In the rows, zero is written as 128.
Known rows, with every step that occurs
golod -> mibaz: [112  80  93 118  87  89 113  84 104 148 173  87 115 137 139  79 162 121
 121 113 159 144 119 140 120 170 201  94  91 100 123]
nozov -> tovum -> mibaz -> vifod -> dimuta: [160 139 124 161 161 169 112 153 197 146  92 106 113 133 135 140 113 182
 188 159 103 144 155  97 131  99  86 127  90 139 110]
vifod -> mibaz -> tovum: [122 120 100 113 138  67 139 128  93 104 124 122  91 116 108  94 153 182
 111 118 164 109 107 140 124 121 141 143 117 130 116]
dimuta -> golod: [ 93 119  95 103 134 152 154  78  99 141 127 169 183 166 101 110 151 104
 101 104 169 136  95 119 135 130 154 129 142 139 139]
vifod -> dimuta: [119 129  89 119 167 127 108 115 134 144 168 119 163 118 130 135 161 111
 152 155 156 142 126 171 112 105 170 167 105 153 157]
tovum -> mibaz -> ropa: [111 107  97 125 116 188 170  96  97 173 130  77  65 104 130 163 147 126
 121 122 156 157 121 103 132 138 112 113 127 104 124]
vifod -> mibaz: [128 115  85  88 121  91 114  88  92 138 113  86 100 122 107  82 164 168
 158 106 159 124 104 150 113 126 157 108 100  87 116]
novis -> mibaz -> vifod -> dimuta: [115 156 124 116 154 115 135 166 116 109 149 165 130 107 132 143 101 155
 133 127 113  96 160 172 170 159 170 177 123 183 116]
golod -> mibaz -> vifod: [114 128  88 121  93 113 110 114 107 122 147 125 110 113 150 100 111 141
 117 112 157 109 158 117 133 188 184  90  87 111  92]
lofeb -> mibaz: [144 120 109 122 130 153 152 105 129 146 161  94 132 138  97 120 169 153
 137 128 192 134  82 102 121 113 161 132 108 124 146]
dimuta -> tovum -> mibaz -> vifod: [130 142 145 162 112 119 156 143 142  99  74 114  69 125 140 125 128 171
 129 111 121 137 122  94 123 116  91  89 135 135 117]
loteru -> vifod: [154 143  76 104 135 109 135 151 112 146 118 113 114 145 160  91 111 118
 153 120 168 144  77 128 132 153 171  89 124  99  98]
dimuta -> zaved -> mibaz: [ 99 123 166 125 110  90 137 114 109 153 111  77  82 169 128  83 162 139
 143  41  93 171  96 159  93 173 149  92 126  91 125]
tovum -> mibaz -> vifod -> dimuta: [142 154 116 115 138 167 111 139 155 156 113 109 125 101 156 156 125 146
 153 117 117 102 161 129 120 138 104 143 109 137 127]
mibaz -> vifod: [115 179  71 122 137 150 138 127 118 116 119 150 110 102 133 124 100 150
 133 114 181 115 124 119 135 141 184 130 102 142 113]
golod -> nozov -> tovum -> mibaz -> vifod: [177 121 113 155 115 150 122 130 160 118  67  67  53  78 120  96  89 176
 149 105 127 133 126  97 143  93 128 100 144  81 128]
lofeb -> mibaz -> vifod -> dimuta -> zaved: [123 143 178 149 139 170 142 177 137 125 172 124 165 143 134 148 123 160
 131 118 115 120 170 102 113 127  96 166 101 152 128]
dimuta -> zaved: [ 91 117 140 137 103 117 164 117  97 143 150 103 116 160 136  80 151 130
 105  60 131 179  95 143 103 137 190 134 109 121 141]
loteru -> vifod -> dimuta -> ropa: [ 94 136 127  80 133 123 122 162  80 141 181 169 148 154 155 122  89  93
 152 175 118 150 103 142 141 133 127 116 146 109 119]
golod -> nozov -> tovum -> mibaz -> vifod -> dimuta: [180 114 127 152 149 149  89 151 178 126  94  75  97  69 127 128  95 156
 169 151 103 122 165 127 134  76  99 133 143 107 144]
golod -> nozov -> tovum -> mibaz: [178  71 120 146 111 124 121  99 157 145  90  32  63  99 107  74 141 151
 146 104 128 166  85 123 128  77 147 101 148  70 158]
zaved -> mibaz: [126 142 106 104 139 100 113  93 126 152 102  90  84 134 110 110 161 135
 171  92 145 141  87 158 110 158 164  88 125 103 130]
zaved -> mibaz -> vifod -> dimuta -> ropa: [ 69 177 150  88 139 138  96 134  96 121 144 181 113 118 119 162  89 131
 168 149  91 115 151 148 133 156 100 117 142 126 118]
gumad -> ropa: [116 149  54 143 111 123 157  92  42 159 187 113 115 117  87 142 152  98
 123 149 169 183 110 101 113 139 171 142 117 103 130]
dimuta -> golod -> nozov -> tovum -> mibaz: [157  58 136 133 112 155 136  78 140 144  77  90 124 136  87  80 139 130
 115  98 117 152  98  98 145  86  98  95 180  75 153]
golod -> dimuta -> tovum -> mibaz: [138  88 167 155 105  90 133 113 182 118 120  99 130 135 132 119 186 101
  98 141 106 198  94 125  88 123 107  95 155 125 154]
novis -> dimuta -> tovum -> mibaz: [138 111 186 164  79  65 186 100  97 130 117  93  75 169 115 112 192 135
  93 126 139 166  40 158 161  64 108 137 151 150 170]
golod -> dimuta -> zaved: [ 99 112 160 137 102 114 142 117 144 136 174 122 171 145 144  92 158  83
  76  89 114 205 103 147  82 159 189 138 128 126 148]
tovum -> mibaz -> vifod -> dimuta -> lofeb: [175 148 110  92 132 134 111 135 194 138  80 154 136 115 153 167 122  87
 114 138  94  54 124 155 124 128 121 143 124 141 133]
nozov -> golod: [123 126  97 144 138 139 113  85 119 134 135 154 149 151 122 138 136 120
 169 138 170 172 102  83 108 111 204 147 113 129 116]
mibaz -> vifod -> dimuta: [118 175  85 125 172 148 106 146 136 118 143 158 155  95 142 158 106 132
 154 156 154 105 163 145 126 121 155 162 100 168 130]

Rows
[ 91 158 148 144 141 140 129 168 119 120 150 143 152 130 157 136 109 135
 124 104 106 135 173 148 113 136 140 166 101 156 125] => mibaz -> vifod -> dimuta -> zaved
[106 107 139 177 133  63  93 158 132  73 159 142 137 119 153 132 123 129
 133 196 112 125 200 136 123 130 104 106 104 158 113] => golod -> mibaz -> vifod -> dimuta -> tovum
[180 116 103 102 121 121 150 105 171 128 129 138 142 154  95 134 165  94
 101 146 170  84  44 125 127 104 170 132 124 130 156] => dimuta -> lofeb -> mibaz
[215 106 118 132 141 117  90 148 222 107  58 120 107  86 126 139  89  99
 130 174  80  73 128 153 140  68 107 133 155 111 149] => golod -> nozov -> tovum -> mibaz -> vifod -> dimuta -> lofeb
[136 158 180 168  81  90 186 132 100 102  95 131  66 143 130 136 141 160
  91 126 135 130  76 135 174  81  91 133 146 162 140] => novis -> dimuta -> tovum -> mibaz -> vifod
[148 165 117 128 167 178 121 154 151 124 163 138 167 107 119 173 121 159
 158 169 166  91 163 102 127 113 108 164  99 161 130] => lofeb -> mibaz -> vifod -> dimuta
[131  90 163 157 142  95 126 133 155 129 119  83 119 141 136 133 188 132
 147 154  97 164 122 148 100  81  78 126 138 143 164] => vifod -> dimuta -> tovum -> mibaz
[120 107 159 129 111 165 105 143 127 115 132 124  90  86 113 127  69 149
 147 162  76 140 149 111 151  77  85 124 164  93 148] => golod -> nozov -> tovum -> mibaz -> vifod -> dimuta -> ropa
[140 156 104 111 107 165 143 118 134 153  89 102  82 110 147 124 121 162
 132  71 143 113 121 106 126 153 137 107 114 111 113] => tovum -> mibaz -> vifod
[ 96  99 183 173 103 120  80 145 111 124 174 158 178 165 178 139  99 116
 146 133  71 151 226  88  99 172 142 141  91 123  75] => nozov -> golod -> mibaz -> vifod -> dimuta -> zaved
[ 99 169 163 132 111 113 136 146 113 128  88 112  74 145 138 107 107 159
 142  40  91 137 136 135 108 191 129  90 120 108  95] => dimuta -> zaved -> mibaz -> vifod
[112  94  95  91 120 134 130  73  81 119 128 139 163 100  94  96 135  79
  79  98 168 119 108 144 143 108 163 133 190 105 171] => dimuta -> golod -> nozov
[108 159 125 174 175  99 121 169 143  66 129 167 139 109 138 160 117 138
 146 195 133 133 168 140 124  83 106 142 124 191 135] => mibaz -> vifod -> dimuta -> tovum
[136 123 112 148 183 160  97 136 148  88 108 179 190 100  94 136  73 116
 136 184 129 114 180 118 164  69  93 151 164 146 139] => mibaz -> vifod -> dimuta -> golod -> nozov -> tovum
[128 144 131  89 165 130  73 121 116 106  90 160 165  77 106 156  95  88
 140 120 105  64 190 166 142 147  73 120 202 115 138] => zaved -> mibaz -> vifod -> dimuta -> golod -> nozov
[117  81 127 175 112  81 112 112 106 108 175 164 136 155 143 123 131 124
 106 155 150 154 136  73 118 155 192 140 108 141  94] => nozov -> golod -> mibaz -> tovum
[112 163 185 132 112 110 114 149 158 121 111 133 128 131 144 122 114 109
 115  73  78 163 141 142  90 214 128  94 136 112 100] => golod -> dimuta -> zaved -> mibaz -> vifod
[181 161  96 106 123 145 149 134 174 101 105 175 134 132 107 153 112 116
 100 147 168  47  84 103 142 122 150 129 119 145 124] => dimuta -> lofeb -> mibaz -> vifod
[156 106 103 121 168 167 145 129 155 127 171 157 163 117  97 226 145  59
 109 245 157  86 122 129 140  87  95 169 135 159 149] => vifod -> dimuta -> lofeb -> mibaz -> ropa
[129 149 132 114 166 205 134 137 138 122 145 196 230 144  98 179 122 135
 126 161 153  75 173  80 145 122  56 157 135 171 123] => lofeb -> mibaz -> vifod -> dimuta -> golod
[ 99 131 141 114  61 113 156  86  51 127 156 197 169 169 121 114 117 103
  51 122 160  85 123 133 202 160 133 131 128 150 111] => novis -> dimuta -> golod -> mibaz -> vifod
[132  72 124  92 123 100  91 137 106 157 159 151 216 184 165 101 124  66
 127 158 110 111 162 132 141 190  89  78 135  97  87] => loteru -> vifod -> dimuta -> golod -> mibaz
[ 81 135 195 150  94 107 194 110  36 153 150 101  56 160 110 158 144 106
  99 107 123 174  88 171 169 137 105 140 147 127 130] => novis -> dimuta -> zaved -> mibaz -> ropa
[100 125 195 154 161  66 132 172 127 122 146 119 115 151 138 129 152 135
 118  98  75 148 134 175 100 151 105 160 138 159 140] => vifod -> dimuta -> zaved -> mibaz -> tovum
[154  98 188 176 119 143 114 171 165 126  99  62  93 106 143 102  94 159
 141  98  54 152 176 126 119  94  83 134 141  95 139] => golod -> nozov -> tovum -> mibaz -> vifod -> dimuta -> zaved
[122 138 133  98 140 194 127 120 138 159 100 165 188 135 136 159 125 121
 120 108 103  85 171 106 139 142  57 139 141 144 119] => tovum -> mibaz -> vifod -> dimuta -> golod
[ 82 149 153  89 100 183 127 132 102 147 153 158 117 116 145 155 101 139
 129 128  91 120 147 115 134 135  98 133 134 121 131] => tovum -> mibaz -> vifod -> dimuta -> ropa
[162 131 100  97 141  50 135 182  94 109  97 123  83 134 144  79 111 170
 134 129 151 103  98 128 136 149 110  99 133  98  69] => loteru -> vifod -> mibaz -> tovum
[ 98 161 103 109 173 177 121 125 121 119 129 212 218 130 120 163 106 108
 120 148 143  91 173 122 145 130 102 160 135 176 123] => mibaz -> vifod -> dimuta -> golod
[187 107 122 100 121 120 130 103 215 119 152 160 199 141 103 146 166  47
  72 179 153 110  53 131 106 128 169 139 140 133 160] => golod -> dimuta -> lofeb -> mibaz
[115 135 179 134 111 157 136 160 138 158 125  95 123 135 172 131 124 148
 124  66  64 131 168 128 103 152  93 143 109 127 122] => tovum -> mibaz -> vifod -> dimuta -> zaved
